Each row was made from one path, in order. Every step used is in the known rows, and no mark comes twice. Write each row's path.
(in the rows, 128 means zero)
Known rows:
H > S: [ 95 137  79 137 173 180 162 115 161 117 143 121  95 154 130 112  96 142
  84 130 162 171 147 154]
P > H > S > U > C: [107 129  88 151 182 194 114 137 159 125 119 135 162 134 101 104  95 137
  94 125 140 141 160 208]
P > H > S: [ 96 140  79 104 174 179 170 114 167  91 134 124 115 156 148 125 104 124
  96 138 149 151 155 177]
S > U > C > N: [107 153  99 162 116 184  95 152 134 156 141 133 148 131 146 127  75 125
 110 118 125 146 172 167]
P > H > S > U > C > N: [105 158  89 147 130 186 105 147 141 143 133 132 141 141 151 133  80 124
 108 128 120 143 174 181]
C > N > F: [101 149 117 102 136 178 150 163 141 168 134 134 122 143 199 121  62 121
 115 122 130 160 159 140]
F > U > C: [ 91 115 110 151 147 180 118 152 147 138 131 128 127 131  97 103  61 136
  96 129 150 120 153 187]
P > H: [103 130 107  89 134 172 155 126 160  81 139 133 174 128 166 129 106  94
 122 121 137 123 162 180]
S > H: [109 132 109 124 138 172 137 146 173 112 137 132 164 136 123 119  86 126
 102 117 125 125 156 141]
U > F: [103 135 104 128 142 178 164 134 159 129 151 133 168 127 203  98  78 117
 123 124 153 141 133 159]
P > H > S > U: [104 134  82 151 163 193 110 122 158 116 139 132 167 158 128 110  99 136
 109 107 135 157 152 160]
C > N: [102 156 102 140  94 171 124 140 133 141 157 127 126 136 176 136  78 115
 115 117 134 154 167 135]
S > U: [109 125 101 173 136 189  91 131 147 135 152 135 189 138 122  99  92 133
 117  87 141 158 150 138]
F > N: [ 77 150  97 129  92 170 137 117 130 152 152 129 126 133 159 117  74 123
 108 116 160 177 169 131]
F > N > C: [ 83 119 108 119 124 189 122 135 147 197 133 141 171 153 132 101  73 120
 102 118 148 158 168 158]
F > U: [ 81 116 115 149 114 173 116 143 140 133 157 122 115 153 121 109  51 137
 114 112 150 127 143 128]
U > K > N > C: [112 125 105 128 145 193 116 137 156 233 137 143 193 160 128  91  92 104
  86 122 124 117 153 191]
F > N > C > U > V: [110 137  98 139  89 188  92 125 160 209 117 136 167 152 177  71  79 108
 131 106 151 116 150 170]
V > N > F > U: [ 81 103 124 120 117 177 127 155 135 152 128 127  90 184 129  98  36 151
 115 115 132 126 142 144]
K > U > V > N: [114 104  99 133  86 177 101 100 143 138 109 130 133 179 110  88  94 137
 118  99 138 124 143 181]
C > U > K > N > F: [117 153 111 113 144 182 142 151 148 224 132 139 134 146 189  87  73 115
  98 124 124 130 143 168]
N > C > U: [113 113 114 160 115 186  97 143 161 194 130 141 139 140 138  75  76 131
 113 111 149 128 151 156]
V > U > C: [104 108 106 147 165 190 132 146 150 103 138 130 122 137  79  99  95 119
 102 115 153 131 156 200]
K > N > F > U > V: [100 140 104 117 112 183 112 139 152 195 132 126 154 173 176  89  62 111
 126 112 136 111 138 161]
H > S > U: [104 132  82 174 164 194 103 123 154 135 146 130 154 158 115 100  94 149
 102 102 146 172 147 144]
K > N > F: [110 145 112  98 153 179 154 148 150 201 146 136 142 155 174 107  80 120
  94 123 124 161 151 156]
H > S > U > C: [107 128  87 168 182 194 109 137 157 138 123 133 153 134  92  98  91 146
  88 121 147 151 156 197]

Write each row's path:
[110 113 115  98 130 183 134 135 148 167 101 136 126 174 154  87  72 135
 118 110 133 140 142 174]  K > U > V > N > F
[ 85 123 105 129 131 197 115 140 150 208 132 146 196 157 157  92  64 123
 114 117 140 154 159 162]  S > U > F > N > C
[115 152 109 115 155 187 135 151 146 218 135 139 161 151 178  91  77 116
  99 116 119 137 144 168]  S > U > K > N > F
[101 120 106 135 149 187 158 139 155 106 159 130 145 152 171  93  81 111
 135 114 150 135 130 159]  V > U > F
[ 80 133 122 126 116 177 121 169 133 169 144 126  99 165 163 115  29 137
 121 121 131 134 147 124]  C > N > F > U
[ 92 126 115 131 126 181 130 149 135 165 113 130 113 150 153  80  50 125
 115 117 140  82 132 174]  V > N > F > U > K
[109 146  86 169 157 192 113 127 147 152 125 132 157 132 143  82  90 124
 105 108 149 113 135 174]  H > S > U > K
[ 90 117 116 133 161 184 128 165 149 154 122 132 121 136 114  99  51 139
  98 132 144 123 151 188]  N > F > U > C
[112 144  79 137 137 194 102 114 165 143 124 129 192 162 163  92 103 110
 128 101 141 128 145 178]  P > H > S > U > V
[118 130 101 142 102 189  93 129 167 198 117 136 173 150 171  68  86 107
 130 104 150 107 144 176]  N > C > U > V
[119 142  97 148  93 180 102 122 162 170 127 130 154 139 181  74  90 108
 133 103 156 113 142 164]  C > U > V
[ 82 117 107 119 133 196 129 141 149 191 137 142 169 166 147  93  66 115
 116 120 144 150 157 164]  V > U > F > N > C
[ 99 100 103 127  77 177 111 114 138 133 114 123 113 198 120  87  76 136
 121 102 133 108 146 181]  F > U > V > N
[ 83 127  95 130 144 199 120 136 153 209 128 143 179 167 154  92  65 130
 106 125 142 160 157 164]  H > S > U > F > N > C
[120 164  82 144 136 185 114 117 147 198 150 134 173 157 150 102 105 107
  90 120 114 118 148 189]  P > H > S > U > K > N
[ 94 149 105 151 105 176 108 157 131 155 143 127 112 139 145 132  56 127
 109 130 129 131 168 162]  F > U > C > N
[ 96 132 102 135 101 180 106 129 152 154 136 123 156 159 159  91  69 110
 131 105 151 107 138 156]  F > U > V
[ 87 129 119 124 128 178 124 158 139 191 152 128 114 173 145 106  42 136
 106 122 128 134 142 134]  K > N > F > U
[118 149  95 145 124 182 126 123 139 186 164 129 142 159 131  97 104  98
  94 112 125 114 144 179]  V > U > K > N
[ 78 161  84 129 115 183 137 119 140 156 143 134 157 149 199 109  66 126
 125 126 144 168 157 150]  P > H > S > U > F > N
[106 147 116 113 149 182 132 166 142 182 121 139 127 132 171 118  58 129
 108 129 130 156 157 160]  K > U > C > N > F
[ 92 146 114 136 124 180 126 159 133 176 124 130 120 137 177  93  45 116
 118 121 139  86 136 161]  C > N > F > U > K
[112 144 112 105 157 186 151 152 145 201 139 136 133 159 168  93  80 108
 101 119 123 133 143 171]  V > U > K > N > F
[110 127 109 146 130 187 132 145 166 182 135 142 164 137 201  74  64 125
 128 125 146 124 133 165]  N > C > U > F
[106 121 108 132 138 193 107 143 152 237 138 141 183 169 121  90  77 110
  89 122 122 108 149 185]  F > U > K > N > C
[112 143  79 152 136 194  97 114 162 155 129 128 182 162 154  86  99 119
 123  97 148 138 141 166]  H > S > U > V
[ 95 125 113 133 157 183 124 162 147 179 129 132 125 145 113 102  55 137
  91 135 134 124 153 192]  K > N > F > U > C
[120 159  94 141 121 176 129 120 143 202 158 131 160 142 153 100 102 102
  86 121 126 118 147 179]  U > K > N
[ 95 132 108 117 115 183 116 142 154 171 125 126 152 163 176  87  60 112
 132 109 146 111 136 157]  N > F > U > V
[110 133 105 148 142 179 132 125 158 145 147 138 176 120 175  98  73 130
 125 123 156 147 124 148]  K > U > F
[112 130  95 124 160 200 109 134 161 226 129 144 200 174 127  94  96 108
  89 124 114 115 154 203]  P > H > S > U > K > N > C
[115 106 100 136  70 177 108 109 146 144 107 128 112 184 135  75  90 135
 123  99 136 112 149 187]  C > U > V > N
[ 80 118 124 124 135 178 130 162 142 157 142 127 109 160 146 103  37 139
 116 118 142 132 140 129]  N > F > U
[ 78 160  84 144 115 184 132 120 137 169 149 133 146 148 191 103  63 136
 119 122 151 179 154 138]  H > S > U > F > N
[111 138 106 152 120 178 141 138 161 156 144 136 146 127 212  80  68 128
 130 123 152 129 132 155]  C > U > F
[100 126 109 157  95 185  95 138 151 212 129 142 130 143 148  78  66 132
 114 114 149 140 160 149]  F > N > C > U
